Every row comes from one small tree of marks. Brackets hold a mark, then the marks that hang from it, in the order of their numbers. Every link used is in the known rows. Which tree was each row made from?
Known rows
[K116 K594]: [-0.46 -1.83  0.33 -1.59  0.16 -3.94  0.64  2.53  0.39  1.96 -0.51  1.18
 -0.25  1.95 -1.05  3.67 -2.00 -5.78 -1.17 -5.66]
[K532 [K18 [K411 K248 [K603 [K594 K116]]]]]: [-3.83 -1.46 -2.88 -5.31  0.43 -1.04  5.46 -4.26  0.71  3.97 -2.12  7.90
 -4.45  3.77 -0.96  5.36 -0.55 -3.93 -2.63  1.25]
[K594 K116]: [-2.12 -2.10 -1.08 -3.15 -0.13 -4.43  1.69  2.93  1.02 -1.17 -1.31  3.23
 -0.84  2.40 -1.90  1.84 -1.91 -5.96 -1.44 -3.23]
[K116 K532 [K594 [K603 K411] [K688 K833]]]: [ 2.90  0.50  1.97 -0.38 -0.57 -2.05 -1.62  1.36 -0.60 -1.50 -3.50  4.61
  3.63  4.71 -0.45  3.77 -3.38 -4.70 -2.06 -7.96]
[K603 [K594 [K116 K532]]]: [-1.91 -2.49 -0.93 -3.71  0.20 -6.70  1.42  2.93  0.98 -3.36 -0.77  7.40
 -0.10  3.65 -2.10  2.85  0.74 -8.05 -1.20 -0.56]
[K6 [K688 [K411 K248]]]: [-1.07 -1.47  0.32 -0.13  0.75 -1.64 -1.59 -2.44 -0.31  4.18 -2.36 -1.18
 -0.35  1.56  0.00  4.00 -4.95 -1.76 -3.33 -2.29]
[K688 K833]: [ 1.21 -2.65 -0.88 -1.16  0.37 -2.17 -0.65  1.90 -0.64  1.08 -0.76  2.91
 -0.13  1.76 -1.07  2.77 -3.62 -4.97 -4.24 -6.03]
[K6 K688]: [-0.70 -2.23  0.09 -1.15 -0.02 -4.21 -0.06  0.85 -0.07  1.90 -2.59  1.38
 -1.06  1.44 -0.30  3.23 -2.68 -4.91 -2.78 -2.04]
[K116 [K532 K18] [K594 K603]]: [ 0.72 -0.63  2.25  0.42  1.58 -7.93  0.04  4.80  0.07 -0.80  0.23  3.05
 -0.18  3.47 -2.73  3.74  0.55 -6.24  1.05 -1.52]
[K688 [K411 [K603 K594]] K833]: [ 1.79 -2.81 -0.94 -1.72  0.11  1.40 -0.75 -1.53 -0.54  0.71 -3.41  6.16
  1.21  3.15  0.40  5.36 -3.86 -4.98 -6.30 -5.98]
[K532 [K18 [K411 K248]]]: [-1.89 -1.11 -1.21 -1.95  1.60 -2.60  3.71 -1.31 -0.55  6.22 -0.20  1.71
 -4.69  1.51 -1.32  4.04 -2.37 -3.07 -1.70 -0.13]
[K18 [K411 K248 [K603 [K594 [K688 K833]]]]]: [ 0.45 -1.40 -3.22 -4.42 -0.60  4.27  2.75 -7.07 -1.62  5.88 -5.21  7.59
 -0.95  3.69  1.72  6.22 -4.43 -4.03 -5.71 -5.76]
[K688 K411 K709 K833]: [ 3.60 -2.37  0.18  2.40  0.22 -0.28 -0.82  2.05 -1.65  0.76 -3.20  0.62
  1.43  1.19 -0.48  2.78 -4.53 -3.60 -4.28 -4.65]
[K116 [K594 K603 [K688 K411]]]: [ 2.96  0.06  1.46  0.62 -0.33 -0.76 -0.69  1.14 -0.52  0.28 -6.12  0.61
  3.67  3.71  0.22  4.60 -4.40 -6.58 -0.63 -8.76]
[K688 K709 K833]: [ 2.35 -2.71 -0.37  0.95 -0.27 -1.55  0.48  2.07 -1.40  1.06 -2.35  2.26
  0.17  0.90 -0.65  2.24 -3.20 -4.22 -4.20 -4.36]
[K688 [K411 K248 K603] K833]: [-0.37 -1.84 -0.75 -1.51  1.03  2.21 -1.38 -3.22 -0.59  3.87 -0.85  2.12
 -0.28  2.33 -0.08  4.10 -5.82 -0.71 -5.35 -5.65]
[K594 K603]: [-0.31 -1.44  0.59 -0.04  0.19 -4.49  0.50  2.92  0.40 -0.61 -3.10  2.17
  0.44  2.29 -0.62  2.65 -3.33 -7.02 -1.62 -6.07]
[K688 [K411 K248 K603] K709]: [-1.09 -1.63  0.54  0.45  0.61  0.89  1.43 -2.93 -0.42  3.89 -2.86  0.52
 -1.08  1.18  0.28  3.49 -4.44 -0.88 -3.11 -2.52]
[K532 K18]: [ 0.11 -2.19  0.36 -1.95  1.02 -4.29  1.77  2.26 -0.06  2.53 -0.50  2.61
 -2.76  1.34 -2.10  3.07 -1.03 -4.96 -2.11 -1.47]
[K18 [K411 K248 [K603 [K594 K688]]]]: [-1.58 -1.12 -2.42 -4.90 -0.55  2.43  4.31 -6.70 -0.78  5.93 -5.73  6.74
 -2.03  3.30  1.75  6.01 -3.58 -5.03 -3.47 -4.30]
[K116 [K532 [K18 [K411 K248 K603]]]]: [-3.12 -0.98 -0.60 -3.19  2.47 -4.18  3.55 -1.77 -0.32  5.01  1.26  4.74
 -5.40  2.61 -1.41  4.12 -0.93 -2.11 -0.57  3.66]

Write each row's tree
[ 1.29 -0.34 -0.03 -1.23 -0.69 -1.09  0.09  1.50  0.19 -2.77 -6.74  2.66
  2.91  4.19 -0.58  2.84 -4.28 -6.81 -0.70 -6.24]
[K594 K116 K603 [K688 K411]]
[ 0.96 -0.15  0.71 -0.88  0.33 -4.28 -0.61  3.01  0.02 -4.66 -4.85  3.75
  3.04  4.77 -1.37  2.39 -2.74 -6.93  0.96 -3.38]
[K594 [K116 K532] K603 [K688 K411]]
[-2.09 -0.71 -1.15 -4.31 -0.21  2.26  1.09 -4.31  0.31  2.07 -4.06  3.17
 -0.02  3.48 -0.37  3.63 -4.46 -2.01 -2.17 -4.03]
[K594 K116 [K688 [K411 K248 K603]]]
[-0.38 -1.23 -1.84 -2.60 -1.13  2.86  5.61 -6.60 -1.43  5.92 -7.29  6.04
 -1.73  2.52  2.06  5.54 -3.13 -4.29 -3.41 -2.65]
[K18 [K411 K248 [K603 [K594 [K688 K709]]]]]
[-1.78 -1.35 -1.19 -2.84  1.63 -7.60  3.86  3.88  0.19 -0.53  0.47  5.37
 -3.76  3.29 -2.99  2.62  0.90 -5.85  1.37  4.00]
[K594 [K116 [K532 [K18 K411]]]]
[-2.09  0.45  1.79 -0.35 -0.25 -2.00  0.40 -1.10  1.19  2.32 -1.77  0.80
  0.94  2.92 -0.15  3.91 -4.47 -2.55 -2.32 -7.96]
[K116 [K594 [K603 [K411 K248]]]]
[ 0.91 -1.89 -0.24  0.96  0.50  2.75 -0.28 -3.18 -1.30  3.79 -2.48  1.40
  0.08  1.48  0.17  3.66 -5.50  0.12 -5.35 -4.07]
[K688 [K411 K248 K603] K709 K833]
[-2.66 -1.47  0.13 -3.20 -0.49 -0.86  1.73 -3.39  0.89  3.32 -2.01  4.40
 -0.72  2.09  0.05  4.15 -3.49 -3.23 -5.44 -5.47]
[K603 [K411 K248] K594]
[-1.07  0.38  0.67  0.34  2.14 -6.22  1.99  1.03 -0.33  3.22  0.15  2.16
 -2.03  3.77 -1.81  4.68 -0.88 -4.33  1.52 -0.01]
[K116 [K532 [K18 [K411 K248]]] [K594 K603]]
[ 2.46 -1.40  0.70 -0.34 -0.61  1.91  1.90 -1.51 -1.30  1.95 -6.93  2.45
  0.51  1.89  0.88  3.67 -3.88 -3.57 -2.59 -3.84]
[K594 [K688 [K411 K603] K709]]
[ 2.45 -1.76 -0.68 -1.03 -1.69  0.59  2.47 -0.57 -0.66 -1.18 -7.90  4.85
  2.37  3.14 -0.13  3.85 -2.11 -6.76 -2.69 -3.56]
[K603 [K594 K116 [K688 K411 K709]]]
[ 0.12  0.57  1.80 -2.75 -0.02 -4.76  1.81  2.36  0.62 -3.37 -3.59  6.54
  0.35  4.75 -2.24  2.29 -0.60 -4.75 -0.11 -0.90]
[K594 [K116 [K532 K18]] [K603 K411] K688]
[-3.34 -1.80 -2.35 -3.91  0.29 -0.07  4.05 -4.80  0.18  5.29 -2.79  6.01
 -3.06  2.79  1.10  5.65 -3.07 -4.71 -3.62 -2.91]
[K18 [K411 K248 [K603 K594]]]
[ 4.41  0.00  2.04  3.02 -0.96 -0.13  0.30  1.23 -1.23  0.51 -7.80 -0.02
  3.84  2.93  0.48  4.18 -4.02 -5.85 -0.53 -7.21]
[K116 [K594 K603 [K688 K411 K709]]]
[-3.01 -1.01 -3.48 -6.18 -1.00  1.81  4.97 -6.31  0.11  3.63 -5.70  7.99
 -1.87  4.37  0.86  5.31 -2.70 -5.07 -2.69 -2.71]
[K18 [K411 K248 [K603 [K594 K116 K688]]]]
[ 3.24 -0.96 -0.73  0.46 -1.67  0.10  0.97  1.46 -1.32 -2.36 -7.12  4.46
  2.97  3.40 -0.59  1.99 -3.42 -5.82 -2.62 -6.20]
[K594 K116 K603 [K688 K709 K833]]
[ 2.65 -2.56 -0.14  1.72 -0.66 -1.99 -0.66  0.70 -1.85  1.92 -3.92  1.64
  0.16  1.07 -0.01  2.93 -3.11 -3.39 -4.65 -2.16]
[K6 [K688 K709 K833]]
[ 1.76 -0.41  1.21 -0.14 -0.03 -5.33  2.65  3.37 -0.85 -3.10 -4.80  5.18
  0.39  3.72 -2.40  1.75  0.61 -5.94  1.10  1.31]
[K594 [K116 [K532 K18]] K603 [K688 K709]]
